Each row was made from one small tree. The marks that hang from a mark follow it in brackets, in alphabetical order. Every link used is in the known rows. Write each row's tree.
Known rows
riboz[rupo[lamu[tigo] vofut]]: .28	-.03	-.33	-.07	.08	.10	.15	.02	-.13	.24	.19	-.01	-.04	-.32	-.31	.07	-.18	.37	-.04	-.23	.09	-.23	.07	.13	.17	.17	.15	-.28	.12	.20	.18	.24	-.57	-.01	.29	.23	.11	.22	-.48	.02	.09	-.12	-.17	.03	.13	-.09	-.02	-.01	.08	.09	.23
rupo[riboz]: .06	-.04	-.13	-.15	-.06	.16	-.04	.01	-.03	.13	-.17	.46	.07	-.09	.02	.14	-.13	.38	.03	-.42	-.36	-.19	.17	-.04	.35	.25	-.15	-.25	.26	.11	.34	.31	-.22	.04	.03	.19	.18	.09	-.17	.22	-.11	-.05	.19	-.06	.20	.01	.13	-.15	-.13	-.17	.24
rupo[lamu[tigo] vofut[nanisup]]: .17	.07	-.18	.15	-.12	.08	-.01	-.15	-.04	.12	.18	.12	-.11	-.22	-.05	-.01	-.02	.37	-.13	-.19	.17	-.18	.09	.13	.07	.11	.04	-.24	.11	-.25	.18	.14	-.31	-.01	-.06	.20	.05	.03	-.19	-.07	.20	.03	-.28	.00	-.03	.08	.11	.20	-.04	.19	.41
riboz[rupo[lamu[nuvim] vofut[nanisup]]]: .30	.45	.11	-.02	-.08	.18	-.14	-.07	.11	-.15	.30	-.38	-.27	-.21	-.32	.12	-.18	.31	.01	-.09	-.10	-.11	.09	.10	.24	-.03	.01	-.52	.12	-.04	.09	.26	-.44	.04	.01	.09	.05	-.10	-.34	-.09	.04	-.04	-.13	-.05	-.10	.25	-.02	.03	-.01	-.17	.52
vofut[nanisup robu[lamu[tigo]] rupo[riboz]]: .26	-.14	.07	.11	-.23	.28	-.25	-.25	-.19	.34	.15	.14	.33	.00	-.07	-.20	-.07	.09	.15	-.37	.31	-.12	.16	.14	.11	.10	-.05	-.04	.02	-.15	-.06	.26	.12	-.27	.20	.06	.06	-.03	.13	-.32	.22	.39	-.12	-.12	-.04	.11	.33	-.10	.09	.22	.26
rupo[lamu[nuvim] vofut[nanisup robu]]: .25	.29	.03	.10	.07	.05	-.25	-.13	.14	.03	.31	-.13	-.16	.05	-.12	-.07	.12	.27	-.06	-.18	.41	-.04	.19	-.02	.17	.02	.07	-.27	.05	-.33	.07	.03	-.17	-.05	-.14	.05	-.23	-.12	.01	-.13	.10	.01	-.21	-.07	-.07	.29	-.04	.10	-.32	.09	.54
riboz[rupo[vofut[nanisup robu[lamu[nuvim]]]]]: .61	.40	-.04	.05	.02	.27	-.25	-.14	.20	-.09	.34	-.34	-.02	.03	-.46	-.05	-.22	.28	.32	-.20	.34	-.10	.24	.04	.17	.06	-.07	-.43	-.06	-.12	-.06	.03	-.11	-.14	.11	.02	-.32	.02	-.18	-.09	.03	.30	.11	-.12	-.04	.28	.12	-.02	-.14	.09	.44
vofut[nanisup robu rupo[lamu[nuvim] riboz] tigo]: .12	-.14	.76	-.04	-.11	-.08	-.51	-.05	-.08	.27	.44	-.20	.25	.12	.03	-.14	.15	-.12	.01	-.13	.06	.08	.16	.10	.34	-.04	.10	-.06	.15	-.21	-.08	.18	-.13	-.09	-.08	-.24	.08	-.34	.28	-.42	.17	.21	-.39	-.13	-.09	.02	-.04	-.11	-.05	-.17	.37
riboz[rupo[lamu[nuvim tigo] vofut]]: .39	-.10	-.36	-.23	-.05	.15	.03	-.03	-.19	.20	.14	-.30	-.12	-.27	-.35	.23	-.24	.36	-.06	-.30	-.06	-.13	.04	.11	.25	-.05	.04	-.48	.10	.07	.14	.28	-.56	-.20	.08	.11	.06	.00	-.59	-.11	.09	-.20	-.15	-.06	.02	-.11	-.07	.01	.01	-.13	.28
robu[lamu[nuvim tigo]]: .47	-.54	-.74	-.14	-.18	.27	-.22	-.07	-.12	.15	.02	.07	-.12	-.16	-.36	.27	-.13	.57	-.03	-.44	-.31	-.11	.29	-.08	.38	-.07	-.27	-.54	.04	-.18	.32	.35	-.23	-.35	-.23	.03	.02	-.03	-.46	.14	.11	.12	.04	-.08	.22	-.04	.29	-.02	-.07	-.05	.33
vofut[nanisup[lamu[tigo]] robu]: .26	.05	-.30	-.02	.10	.25	-.06	-.05	-.03	.28	.24	.14	.16	-.11	.04	.04	.03	.40	-.11	-.05	.30	.00	.23	-.06	.51	.06	-.10	-.23	.08	.15	.10	.08	-.07	-.31	.27	.06	-.09	-.02	-.01	-.02	-.04	.28	-.17	-.09	-.06	.05	.45	.08	-.26	-.01	.13
nanisup[vofut[robu]]: -.02	-.05	-.33	-.10	.38	.15	-.02	-.01	-.10	.24	.13	.41	.00	-.01	-.10	.03	-.13	.31	.15	-.24	.46	-.16	.28	-.14	.31	.37	-.05	-.04	.12	.14	.26	-.06	-.16	.01	.06	.27	-.26	.00	.04	.16	-.05	.23	.29	.04	.17	.28	.12	-.09	-.30	.09	.20
rupo[lamu riboz vofut[nanisup]]: -.09	.44	.15	.17	-.22	-.08	-.10	-.20	.17	.00	-.04	.19	-.06	-.15	.08	-.15	.00	.24	-.08	-.35	-.11	-.23	.03	.21	.02	.26	.13	-.05	.12	-.26	.17	.20	-.18	.22	-.01	.27	.15	.02	-.11	-.05	.14	-.11	-.16	-.06	.08	.24	-.08	.00	-.03	.00	.46
tigo[lamu[nuvim]]: .09	-.25	-.22	-.21	.10	.38	-.31	.12	-.02	.06	.27	.02	-.33	-.09	-.10	.44	-.04	.35	.01	-.28	-.47	-.03	.36	-.11	.37	.15	-.29	-.31	.21	-.17	.33	.42	-.13	-.09	-.24	.13	.09	-.12	-.19	.29	-.02	-.06	.05	-.03	.27	.18	.12	-.03	-.12	-.15	.25
tigo[lamu]: -.07	-.18	-.18	-.11	.21	.33	-.22	.10	.04	.18	.34	.28	-.21	-.09	-.10	.31	.02	.44	.08	-.23	-.36	-.12	.34	-.04	.26	.32	-.22	-.15	.22	-.03	.33	.37	-.12	.10	-.07	.21	.17	.05	-.15	.35	-.06	.03	.03	.04	.38	.14	.21	-.02	-.04	.00	.19
riboz[rupo[lamu[nuvim tigo] vofut[nanisup]]]: .41	.20	-.11	-.07	-.14	.20	-.03	-.15	-.06	.05	.16	-.35	-.21	-.28	-.29	.19	-.22	.28	-.06	-.16	-.03	-.12	.00	.15	.25	-.09	-.03	-.50	.09	.00	.04	.28	-.45	-.21	-.01	.09	.07	-.05	-.45	-.20	.13	.05	-.22	-.12	-.15	.02	.06	.16	.08	-.15	.47
robu[lamu[nuvim]]: .33	-.33	-.55	-.13	-.09	.27	-.27	-.04	.08	-.02	.11	.03	-.19	-.06	-.37	.22	-.07	.58	.03	-.39	-.44	-.11	.36	-.13	.34	.04	-.28	-.53	.09	-.17	.37	.41	-.25	-.16	-.21	.00	.00	-.11	-.30	.27	.01	.09	.10	-.02	.36	.20	.26	-.15	-.17	-.09	.48
rupo[lamu[nuvim tigo] riboz vofut[robu]]: .13	-.11	-.18	-.08	-.05	-.17	.00	-.13	-.23	.38	-.08	.19	.16	-.02	-.02	-.07	.02	.25	-.10	-.61	.34	-.07	.04	.15	.03	-.03	.26	-.03	.05	-.17	.15	.29	-.09	-.23	.03	.15	-.03	.04	-.25	-.25	.16	-.17	-.30	-.23	-.02	-.06	-.29	-.01	-.23	-.06	.27
rupo[lamu[nuvim] vofut]: .10	-.01	-.28	-.06	-.01	-.02	-.13	.02	.05	.04	.18	-.06	-.27	-.11	-.16	.11	.08	.46	-.11	-.31	-.14	-.08	.18	.00	.18	.06	.01	-.31	.14	-.18	.27	.29	-.39	.07	-.21	.06	-.04	-.08	-.28	.13	.07	-.27	-.15	.03	.19	.14	-.16	-.03	-.27	.00	.48

Which tree is each row?
.34	.20	-.32	.07	.08	.16	-.11	-.13	-.02	.20	.31	-.17	-.02	.00	.08	.13	-.03	.26	-.07	-.21	.50	.01	.26	.03	.35	-.12	-.15	-.19	-.04	-.15	.02	-.03	-.11	-.39	.07	-.01	-.32	-.08	-.11	-.21	-.03	.09	-.23	-.19	-.17	.12	.18	.26	-.40	-.04	.25 : rupo[vofut[nanisup[lamu[nuvim tigo]] robu]]
-.24	-.33	.43	-.18	.19	-.01	-.50	-.10	-.23	.46	.40	.07	.05	.20	.24	.13	-.10	-.18	.28	-.23	.15	-.02	.32	.07	.25	.31	-.06	.42	.10	-.14	.01	.10	.21	-.10	-.15	.01	-.12	-.22	.29	-.31	.12	.09	-.06	-.14	.17	.13	-.24	.00	-.08	-.16	.01 : nanisup[vofut[robu rupo[riboz] tigo[lamu[nuvim]]]]
-.11	-.28	.37	-.15	.16	-.08	-.24	.01	-.25	.47	.26	.28	.33	.13	.17	-.13	-.16	-.09	.31	-.20	.40	-.08	.27	.05	.36	.38	-.02	.35	.14	.14	.08	-.17	-.07	.02	.09	.00	-.16	-.15	.30	-.25	.03	.16	.10	-.04	.12	.04	-.09	-.11	-.14	.00	.01 : nanisup[vofut[robu rupo[riboz] tigo]]
.28	-.18	.34	-.06	-.04	.21	-.54	-.01	.15	.11	.55	-.08	-.29	.00	.01	.43	-.02	.18	.13	.01	-.52	-.03	.42	-.03	.43	.12	-.37	-.30	.13	-.22	.21	.19	.00	-.11	-.40	-.06	.06	-.30	-.07	.09	-.01	.20	-.10	-.09	.21	.09	.12	.22	-.04	-.22	.40 : vofut[nanisup tigo[lamu[nuvim]]]
-.09	.21	.47	.16	-.02	-.06	-.31	-.16	.26	.16	.33	.20	-.13	.04	.25	.12	-.04	.03	.21	-.14	-.25	-.22	.25	.25	.12	.39	-.11	.16	.12	-.30	.06	-.01	.19	.25	-.13	.20	.03	.02	.02	-.05	.03	.01	-.18	-.11	.21	-.01	-.13	.17	.00	.01	.27 : rupo[riboz vofut[nanisup tigo[lamu]]]
.16	.01	.07	-.11	-.15	.23	-.27	-.09	-.28	.30	.17	-.27	.25	.00	.21	.06	-.12	-.01	-.08	-.28	.24	.07	.17	.06	.45	-.14	-.12	-.06	.10	-.05	-.08	.27	-.01	-.50	.14	-.20	.07	-.25	.15	-.40	.08	.15	-.25	-.26	-.24	.02	.30	.00	-.11	-.23	.10 : vofut[nanisup[lamu[nuvim tigo]] robu rupo[riboz]]
.19	-.34	-.68	-.20	.02	.24	-.04	.10	-.18	.23	.10	-.10	.00	-.19	.00	.39	-.11	.51	-.21	-.26	-.39	.04	.28	-.09	.64	-.09	-.28	-.46	.10	.13	.36	.35	-.31	-.42	-.06	-.04	.08	-.14	-.38	.12	-.11	-.07	-.17	-.09	.08	-.03	.29	.08	-.26	-.37	.15 : nanisup[lamu[nuvim tigo]]
.01	-.31	-.31	-.12	-.14	-.04	.02	-.04	-.21	.38	-.29	.40	.15	-.26	.02	.01	.02	.40	-.14	-.40	-.36	-.14	-.01	.10	.21	.10	.08	-.14	.19	.07	.39	.54	-.32	-.09	.07	.24	.39	.06	-.36	.05	.12	-.11	-.22	-.09	.17	-.12	.05	-.13	.07	-.13	.23 : rupo[lamu[tigo] riboz]
-.20	-.18	.13	-.12	.16	-.10	-.35	.01	-.19	.41	.28	-.09	.17	.16	.32	-.02	-.19	-.06	.17	-.14	.21	.05	.28	.01	.60	.18	-.05	.22	.08	.10	.02	-.03	.02	-.15	.06	-.16	-.19	-.29	.24	-.30	.00	.07	-.13	-.15	.11	.11	-.18	-.12	-.27	-.36	-.04 : nanisup[lamu[nuvim] vofut[robu rupo[riboz] tigo]]
-.02	.15	.53	.00	-.12	.10	-.30	-.11	-.08	.24	.24	.11	.20	-.01	.06	-.26	.12	.00	.01	-.21	.26	-.05	.09	.08	.19	.14	.18	.07	.22	-.05	.00	.29	-.11	.08	.20	.01	.18	-.09	.31	-.21	.16	.14	-.26	-.04	-.07	.25	.16	-.21	.00	.05	.30 : vofut[nanisup robu rupo[lamu riboz]]
.24	-.19	-.13	-.07	-.18	.38	-.27	-.05	-.21	.12	.39	-.40	-.02	-.15	.07	.31	-.11	.21	-.16	-.08	-.01	.07	.26	-.04	.61	-.17	-.33	-.36	.12	-.11	.09	.28	-.28	-.39	-.04	-.22	.17	-.33	-.05	-.18	.07	.15	-.24	-.05	-.19	.10	.49	.10	-.14	-.28	.21 : vofut[nanisup[lamu[nuvim tigo]] rupo]
.27	.22	-.04	.05	-.21	-.07	-.09	-.26	-.13	.28	-.06	.09	.05	-.03	.06	-.12	-.03	.12	-.11	-.47	.31	-.08	.02	.17	.02	-.06	.19	-.08	.03	-.32	.03	.20	-.04	-.22	-.06	.11	-.03	-.06	-.19	-.40	.18	.00	-.30	-.27	-.22	.03	-.13	.08	-.16	.00	.39 : rupo[lamu[nuvim tigo] riboz vofut[nanisup robu]]
-.11	-.29	.01	-.13	.31	.00	-.35	.05	-.14	.39	.62	-.28	.10	.15	.11	.07	-.12	.03	.13	.07	.43	.10	.43	-.07	.64	.13	-.10	.08	.02	.16	.05	-.08	-.16	-.20	-.03	-.22	-.30	-.31	.26	-.20	.00	.10	-.08	.01	.13	.19	-.03	-.03	-.39	-.19	.00 : nanisup[lamu[nuvim] vofut[robu rupo tigo]]
.20	.34	-.25	.05	-.09	-.01	-.10	-.16	-.05	.21	-.05	.00	.07	.01	.22	.03	-.15	.17	-.07	-.41	.30	-.05	.16	.12	.32	-.05	-.06	-.03	-.05	-.14	.00	.07	.14	-.37	.11	.02	-.19	-.03	-.09	-.32	.00	-.03	-.22	-.32	-.20	.05	.01	.19	-.28	-.19	.18 : rupo[riboz vofut[nanisup[lamu[nuvim tigo]] robu]]
.09	-.18	.83	-.05	-.01	.11	-.66	-.03	-.07	.31	.59	-.20	.12	.20	.18	.15	.02	-.22	.19	-.13	-.07	.05	.31	.09	.37	.08	-.18	.06	.11	-.22	-.07	.05	.22	-.15	-.15	-.17	.04	-.28	.36	-.37	.08	.26	-.21	-.17	.01	.09	.03	.05	-.03	-.14	.21 : vofut[nanisup robu rupo[riboz] tigo[lamu[nuvim]]]
.02	-.09	.16	-.08	-.05	-.15	-.37	-.03	.07	.18	.27	.06	-.18	.08	.16	.29	-.08	.12	.19	-.33	-.37	-.07	.31	.16	.23	.28	-.15	.01	.09	-.25	.12	.15	.09	.04	-.30	.07	-.01	-.05	-.15	-.02	-.03	-.23	-.17	-.18	.34	-.09	-.37	.06	-.16	-.19	.22 : rupo[riboz vofut[tigo[lamu[nuvim]]]]
-.09	-.34	-.31	.03	-.04	.17	-.18	-.26	-.40	.50	.00	.45	.28	-.02	-.02	-.19	-.23	.11	.19	-.47	.53	-.16	.17	.14	.02	.30	.02	.24	-.03	-.07	.02	.19	.12	-.17	.13	.16	-.01	.03	.04	-.26	.23	.25	.05	-.09	.15	.17	.10	-.12	.06	.20	.04 : nanisup[vofut[robu[lamu[tigo]] rupo[riboz]]]
.31	-.29	-.32	-.25	.06	.25	.08	.06	-.23	.32	.08	.02	.00	-.39	-.35	.18	-.14	.41	-.11	-.15	-.16	-.15	.04	.03	.37	.09	.06	-.36	.21	.42	.24	.45	-.59	-.11	.30	.18	.34	.13	-.48	.14	.01	.06	-.12	.02	.13	-.09	.22	-.11	.20	-.11	.16 : riboz[rupo[lamu[tigo]]]
.52	.26	-.01	-.04	.04	.15	-.08	-.16	-.12	.19	.33	-.26	-.03	-.15	-.32	.03	-.17	.19	.01	-.15	.45	-.08	.12	.14	.18	-.09	.12	-.37	.04	.01	-.05	.11	-.28	-.29	.19	.03	-.11	-.03	-.26	-.31	.13	.12	-.24	-.15	-.24	.04	.06	.12	-.07	.00	.37 : riboz[rupo[lamu[nuvim tigo] vofut[nanisup robu]]]
.46	.21	-.25	.05	.22	.23	-.07	-.04	.13	.11	.32	-.04	.12	-.02	-.55	-.13	-.14	.40	.36	-.28	.44	-.19	.26	.06	.10	.32	.06	-.24	-.01	.12	.00	.01	-.22	.03	.40	.23	-.36	.29	-.19	.10	-.06	.22	.09	.03	.26	.16	.03	-.16	-.12	.29	.24 : riboz[rupo[vofut[robu[lamu]]]]
.11	.23	-.08	-.07	.11	.09	.04	.06	.03	.06	.23	-.10	-.14	-.24	-.34	.02	-.08	.41	.07	-.16	.00	-.20	.10	.09	.19	.25	.14	-.31	.18	.22	.19	.28	-.54	.23	.30	.22	.09	.17	-.37	.14	.00	-.15	-.05	.09	.21	.09	-.04	-.10	.03	.02	.29 : riboz[rupo[lamu vofut]]
.10	-.47	-.11	-.27	-.34	.11	-.17	-.05	-.40	.38	.01	-.07	.08	-.20	.03	.14	-.04	.14	-.17	-.46	-.33	-.04	.02	.08	.27	-.14	-.01	-.17	.22	-.11	.19	.57	-.31	-.27	-.08	-.06	.39	-.20	-.19	-.25	.25	-.12	-.24	-.09	-.03	-.11	.04	-.17	.09	-.22	.26 : vofut[rupo[lamu[nuvim tigo] riboz]]
-.07	-.37	.05	-.16	.45	.04	-.38	.01	-.05	.37	.47	.21	-.19	.13	.02	.25	-.12	.12	.30	-.04	.12	.03	.43	-.06	.34	.29	-.13	.04	.04	-.09	.20	.01	.14	-.12	-.29	.09	-.26	-.18	.09	.00	-.03	.16	.00	-.13	.27	.12	-.21	.10	-.29	-.12	.17 : nanisup[vofut[robu tigo[lamu[nuvim]]]]
-.18	-.13	-.26	-.02	.50	-.09	-.12	.00	.04	.40	.42	.24	.10	.03	.13	.02	-.09	.30	.14	.07	.33	-.02	.37	-.10	.56	.41	-.01	.10	.05	.27	.19	-.22	-.07	-.05	.16	.06	-.35	-.07	.09	.09	-.19	.16	-.07	-.01	.31	.18	-.05	.00	-.34	-.14	.01 : nanisup[lamu vofut[robu tigo]]
.13	-.15	.25	-.17	.05	.20	-.16	.00	-.18	.33	.22	.18	.37	.07	-.01	-.06	.01	.06	.11	-.37	.24	-.06	.23	-.03	.33	.24	-.05	.04	.22	.16	.07	.16	-.14	-.03	.26	.01	.02	.02	.22	-.11	-.01	.11	.04	.01	.06	.04	.12	-.25	-.18	.02	.12 : vofut[robu rupo[riboz]]
-.04	-.06	-.36	.02	-.21	-.14	.08	-.14	-.17	.32	-.15	.31	.05	-.22	.11	-.05	-.04	.35	-.12	-.49	-.09	-.25	-.04	.22	-.01	.22	.18	.03	.11	-.12	.21	.31	-.27	.07	.05	.29	.16	.13	-.38	-.08	.14	-.25	-.24	-.10	.16	-.10	-.19	-.03	.01	.03	.26 : rupo[lamu[tigo] riboz vofut]
